Known rows, with every way that one mark hangs from another
K_558[K_427 K_498[K_545[K_618]] K_533]: [ 1.72  0.89 -1.74 -1.32  1.68 -1.27  3.36  0.75  2.94  3.95 -0.93  2.87
 -1.04  1.33 -0.27  3.40 -2.39  4.76  7.14  1.19  1.55 -0.71  1.61]
K_558[K_533]: [ 2.20 -0.38 -1.12 -0.15  0.80 -1.49  1.70  1.94  1.63  2.38 -0.14  2.05
 -2.20  0.18 -1.10  2.33 -1.32  3.19  5.13  0.59 -0.05 -1.37  1.24]
K_545[K_498 K_618[K_558[K_533]]]: [ 1.41 -1.90 -1.59 -0.20  1.21 -2.04  3.15  0.61  3.33  3.42 -1.52  2.70
 -1.27  0.80 -0.89  2.07 -4.35  3.33  4.97  0.45  1.63  0.29  1.39]
K_533[K_558[K_427 K_474[K_793] K_498]]: [ 1.13  1.03 -4.19 -0.18  0.83 -0.25  3.51 -0.77  3.34  3.67 -1.00  1.51
 -2.37  1.35 -1.10  1.87 -0.50  3.04  4.51  0.53  1.82  1.81  0.27]
K_498[K_545[K_618[K_558[K_533]]]]: [ 2.13 -1.62 -2.33 -1.29  0.39 -1.65  2.66  1.96  1.72  4.71 -0.65  1.96
 -0.57  1.22 -1.04  3.81 -2.95  3.95  6.50  0.12  1.13 -0.84  1.60]
K_545[K_498 K_618[K_558[K_427]]]: [ 1.60 -0.90 -1.29  0.40  1.97 -1.29  3.40 -0.51  3.48  3.12 -1.01  2.32
 -1.86  1.10  0.60  2.71 -3.08  4.00  4.77 -0.09  2.03 -0.12 -0.65]
K_498[K_545]: [ 2.47  0.09 -0.45 -0.41  0.31 -1.76  2.01  3.06  0.69  3.91  1.39  0.94
 -1.70  0.05 -0.42  2.98  0.88  3.31  4.35  1.27 -1.27 -0.76  1.23]
K_558[K_427 K_498 K_533 K_618[K_545]]: [ 1.59  0.91 -1.39 -0.61  2.91 -0.30  3.29 -0.41  3.32  1.73 -2.09  3.31
 -1.20  1.92 -0.43  3.73 -3.51  3.72  8.12  0.71  2.32 -1.80  0.13]
K_618[K_545[K_498] K_558[K_533]]: [ 1.42 -2.37 -1.55 -0.24  1.14 -2.12  3.28  1.47  2.49  2.50 -1.20  3.25
 -0.11  1.10 -0.97  2.43 -3.96  2.20  4.96  1.32  0.87 -0.56  1.53]
K_558[K_474]: [ 2.36  0.57 -1.62 -0.23  0.53 -1.02  1.45  1.61  1.91  4.10  0.47  1.28
 -2.72 -0.10 -1.53  2.62  0.86  3.21  4.17  0.37 -0.76  0.72 -1.22]
K_793[K_474[K_558[K_427 K_533 K_618]]]: [ 0.38 -0.95 -2.18  0.43  2.73  1.01  1.73  0.84  2.87  1.69  0.33  1.94
 -1.16  2.70 -1.31  4.90 -2.02  4.24  7.99 -0.81  3.50 -2.66 -0.12]
K_558[K_618]: [ 2.19  0.45 -0.24  0.41  1.85 -0.62  1.69  0.92  1.95  2.55 -0.26  0.96
 -3.15  0.58 -0.76  2.87 -0.50  3.19  5.36  0.10  0.49 -0.82 -0.55]
K_794[K_558[K_474 K_533 K_618]]: [ 2.31 -1.26 -2.73  0.05  0.74 -1.01  2.55  0.50  3.72  3.97 -1.03  0.95
 -2.24  1.73 -3.30  4.09 -1.65  3.57  7.87 -0.05  2.14 -0.90  0.21]
K_793[K_474[K_558]]: [-0.06 -0.79 -1.74 -0.15  0.85  0.53  0.44  2.38  1.41  2.96  1.51  1.09
 -0.23  0.63 -0.38  2.90  2.24  2.89  3.99 -0.42  0.57 -0.36 -0.67]
K_474[K_558[K_427 K_533 K_618] K_793]: [ 1.34 -0.32 -1.56 -0.82  2.67  1.28  2.28 -0.74  3.80  1.44 -0.77  2.22
 -1.90  2.68 -1.92  3.99 -3.44  4.14  7.94 -0.61  4.06 -3.21  1.37]
K_618[K_545 K_558[K_427]]: [ 2.10 -1.04 -1.87 -0.37  1.35 -0.72  2.42  0.66  1.80  2.65 -0.73  2.44
 -0.53  1.12  0.82  4.45 -1.25  2.98  5.25 -0.57  1.05 -1.79 -1.37]
K_545[K_498 K_618[K_558[K_427 K_474]]]: [ 1.76 -0.75 -2.31  0.06  1.73 -1.23  3.63 -0.66  4.09  4.41 -1.04  2.17
 -2.25  1.63 -0.84  3.17 -3.06  4.24  4.98 -0.13  2.09  1.23 -1.48]
K_474[K_558[K_427 K_533 K_618[K_545]]]: [ 1.29 -0.66 -1.52 -0.58  2.98  0.44  1.79 -0.19  3.85  1.37 -1.44  2.63
 -0.19  3.06 -0.17  5.41 -3.45  3.91  8.55 -0.22  3.05 -3.36  0.13]
K_558[K_474[K_793] K_498[K_545[K_618]]]: [ 1.20  1.80 -2.20 -2.72  0.59 -0.32  2.76  0.57  2.89  6.53 -0.28  1.95
 -1.34  0.09 -2.25  1.37  0.44  4.04  5.22  0.96  0.49  2.69  0.62]
K_474[K_558[K_427 K_498[K_545]]]: [ 1.61  0.79 -1.43 -1.15  1.44  0.11  2.87  1.54  2.43  3.14  0.82  2.54
 -0.26  1.95  0.72  4.10 -0.04  3.13  5.66  1.57  1.51 -1.28  1.48]
K_558[K_533 K_618]: [ 2.32 -0.15 -0.87  0.31  1.89 -0.85  2.11  1.13  2.35  2.17 -0.84  1.63
 -2.86  1.10 -1.55  3.07 -2.56  3.50  6.82  0.36  1.23 -1.65  0.79]
K_474[K_793]: [ 1.62  0.60 -0.68 -0.84  0.80 -0.40  1.68  1.00  1.46  2.98  0.45  1.30
 -2.36 -0.48 -1.37  1.30  0.78  2.85  3.70 -0.04 -0.19 -0.39  0.56]
K_498[K_545[K_618]]: [ 2.00  0.38 -0.68 -1.16  0.82 -1.58  1.52  1.76  1.57  4.99  0.47  0.78
 -1.25  0.24  0.18  2.84  0.51  4.34  5.08  0.27 -0.71  0.12  0.56]
K_474[K_558[K_498 K_618] K_793]: [ 0.78  0.95 -1.01 -1.46  1.95  1.74  2.16 -0.45  3.40  2.56 -0.92  2.22
 -1.43  1.25 -1.33  2.03 -0.72  2.20  5.40  0.51  2.80 -0.16  1.11]

Rows
[ 2.35 -0.75 -2.74 -1.14  0.20 -1.22  2.40  1.61  2.03  6.32 -0.07  1.17
 -1.00  0.91 -1.47  4.02 -0.84  3.89  5.40  0.08  0.32  1.26 -0.54]
K_498[K_545[K_618[K_558[K_474]]]]
[ 1.18  0.27 -3.03 -0.47  0.60 -1.78  2.81  1.20  2.37  4.99 -1.23  0.75
 -0.54  0.99  1.07  1.86 -0.14  3.13  4.82  1.19  0.11  2.31  1.63]
K_533[K_558[K_498[K_545[K_618]]]]
[ 1.96 -1.04 -1.73 -1.21  0.52 -1.43  2.39  1.76  1.50  5.20 -0.17  1.08
 -0.78  0.61 -0.09  3.72 -0.92  3.71  5.09 -0.06  0.37  0.03  0.29]
K_498[K_545[K_618[K_558]]]
[ 1.63 -0.81 -1.18 -0.33  1.89  0.21  1.56  1.03  3.20  1.80 -0.72  2.11
 -1.52  2.15 -1.23  3.78 -2.65  3.16  7.25  0.31  2.36 -2.22  1.30]
K_474[K_558[K_533 K_618]]
[-0.60  0.50 -1.83 -0.46  2.85  1.74  1.98 -0.14  3.00  2.46 -0.46  2.45
  0.76  2.29  0.37  4.22 -0.04  3.19  6.87 -0.31  3.02 -0.60 -1.60]
K_793[K_474[K_558[K_427 K_498 K_618[K_545]]]]
[ 1.79 -0.01 -1.92 -0.69  1.78 -0.83  1.90  0.73  3.17  3.41 -1.44  2.17
 -1.53  1.45 -2.68  3.83 -2.55  3.69  7.59  0.36  1.00 -0.30 -0.59]
K_558[K_474 K_533 K_618[K_545]]
[ 1.79  1.26 -2.82 -1.86  1.00 -0.60  4.03  1.10  2.78  4.31  0.07  3.05
 -1.86  1.41 -3.08  3.00 -2.06  4.13  6.78  1.43  1.84 -0.37  2.41]
K_558[K_427 K_474[K_793] K_498[K_545] K_533]
[ 1.79  1.13 -2.01 -0.86  1.23 -0.01  2.30 -0.07  2.69  3.65  0.45  1.56
 -3.05  0.58 -2.07  2.77  0.06  4.16  4.77 -0.35  0.93 -0.25 -0.82]
K_558[K_427 K_474[K_793]]
[-0.06  0.63 -1.75  0.27  2.62  1.79  2.10  0.09  2.91  2.21  0.33  2.08
 -1.00  2.08 -0.18  3.85  0.16  3.34  6.38 -0.33  3.29 -0.81 -0.97]
K_793[K_474[K_558[K_427 K_498 K_618]]]
[ 1.56 -0.41 -3.04 -1.71  0.99  0.04  2.72 -0.33  2.45  4.01 -0.83  2.27
 -1.04  1.18 -1.71  3.97 -1.44  3.49  5.43 -0.97  1.89 -0.39 -1.55]
K_618[K_545 K_558[K_427 K_474[K_793]]]
[ 2.31 -0.01 -2.15 -0.66  0.98 -0.92  4.07  1.69  1.42  3.67  0.24  2.48
 -1.26  1.35  0.28  4.22 -1.45  2.74  5.27  1.23  1.29 -0.91  1.05]
K_618[K_558[K_427 K_498[K_545]]]
[ 1.02 -1.15 -0.90  0.08  3.44 -0.48  2.97 -0.39  4.75  1.09 -1.37  3.16
 -0.20  3.20 -0.28  4.12 -4.87  3.71  7.73  1.14  3.17 -2.54  1.10]
K_474[K_558[K_427 K_533 K_618[K_545[K_498]]]]
[ 1.54  0.45 -3.05  0.89  1.20 -1.16  3.17  0.13  2.48  2.35 -1.08  1.54
 -1.88  1.23  1.28  2.39 -0.63  2.63  4.51  0.87  1.16  0.35  0.40]
K_533[K_558[K_427 K_498]]
[ 1.41  0.56 -1.23 -0.73  2.19 -0.51  2.77  0.33  2.83  2.21 -2.16  3.21
 -0.87  1.09 -1.14  2.63 -2.62  2.53  7.11  1.12  1.29 -0.49  0.92]
K_558[K_498 K_533 K_618[K_545]]
[ 1.24 -0.16 -3.80 -0.17  0.03 -0.86  2.09  0.62  2.42  4.14 -0.56  0.20
 -2.36  0.56 -1.73  1.65  0.31  2.87  3.74  0.07  0.28  1.80  0.40]
K_533[K_558[K_474[K_793]]]
[ 2.27 -0.25 -1.90 -0.85  0.19 -1.18  3.47  2.57  0.98  4.12  0.37  2.25
 -0.83  0.52 -0.49  2.90 -0.51  1.84  4.20  1.60  0.40  0.35  1.56]
K_618[K_558[K_498[K_545]]]
[ 1.83  0.62 -2.67  0.97  2.02 -1.19  4.29  0.42  2.56  3.12 -0.74  0.74
 -2.15  2.56  0.90  3.95 -1.90  3.23  6.43  1.36  1.98 -0.06  1.51]
K_533[K_558[K_427 K_498[K_545] K_618]]
[ 1.28  1.08 -2.47 -1.71  0.51 -0.09  2.81  0.70  3.05  3.87 -0.90  3.05
 -2.22  0.03 -3.56  1.00 -1.35  2.90  5.30  1.10  1.12  1.03  1.45]
K_558[K_474[K_793] K_498 K_533]
[ 1.49  0.24  0.20  0.63  3.38 -1.32  3.17 -0.44  3.42  1.94 -0.62  2.07
 -2.01  1.62  0.37  3.05 -2.76  3.80  6.08  1.00  1.25 -1.04 -0.58]
K_558[K_427 K_618[K_545[K_498]]]
[ 2.17  0.19 -2.89 -0.80  0.09 -1.28  3.81  0.94  3.10  5.29  0.53  1.64
 -1.13  1.55 -1.21  4.40  1.09  3.52  6.18  1.28  1.28  0.06  0.43]
K_794[K_558[K_427 K_474 K_498[K_545]]]
[ 1.89  0.21 -1.79 -0.02  0.87 -0.76  3.10 -0.18  3.09  3.04 -0.56  1.85
 -1.41  0.79  0.17  3.03  0.92  2.81  5.34  0.50  1.53 -1.00  0.03]
K_794[K_558[K_427 K_498]]
[ 1.89  0.59 -3.52  0.39  0.93 -1.25  3.73  1.21  2.73  4.90 -0.75  0.48
 -1.93  2.07 -1.13  3.15 -1.11  2.63  5.77  1.89  0.87  2.45  1.13]
K_533[K_558[K_474 K_498[K_545] K_618]]
[ 1.91  0.83 -1.67 -0.20  1.57 -0.94  3.16  0.73  2.59  1.78 -0.93  3.30
 -2.07  0.97 -0.57  2.75 -2.14  3.39  6.01  1.16  1.58 -1.49  1.17]
K_558[K_427 K_498 K_533]
[ 2.02 -1.15 -2.39 -0.59  1.45 -0.81  2.60  0.01  2.90  3.02 -1.78  2.62
 -1.60  1.62 -0.34  4.18 -3.79  4.44  6.83 -1.15  2.56 -1.91 -0.20]
K_545[K_618[K_558[K_427 K_533]]]
[ 1.79 -0.18 -3.29 -2.00  0.98 -0.15  3.10 -0.11  2.77  6.04 -0.36  1.32
 -1.58  1.51 -1.90  4.32 -1.71  4.93  6.21 -0.83  2.17  0.41 -0.29]
K_498[K_545[K_618[K_558[K_427 K_474[K_793]]]]]
[ 2.22 -0.93 -3.45 -0.54  1.27 -0.67  2.63 -0.26  3.58  4.33 -1.79  2.56
 -1.91  1.89 -1.65  4.62 -3.82  4.87  7.09 -1.16  2.73 -0.49 -1.18]
K_545[K_618[K_558[K_427 K_474 K_533]]]
[ 1.60  0.24 -3.54  0.65  1.99 -0.10  2.97 -1.18  3.64  3.26 -1.21  0.02
 -3.60  2.30 -1.51  3.29 -1.84  3.93  6.22 -0.66  2.47  0.27 -0.43]
K_533[K_558[K_427 K_474[K_793] K_618]]
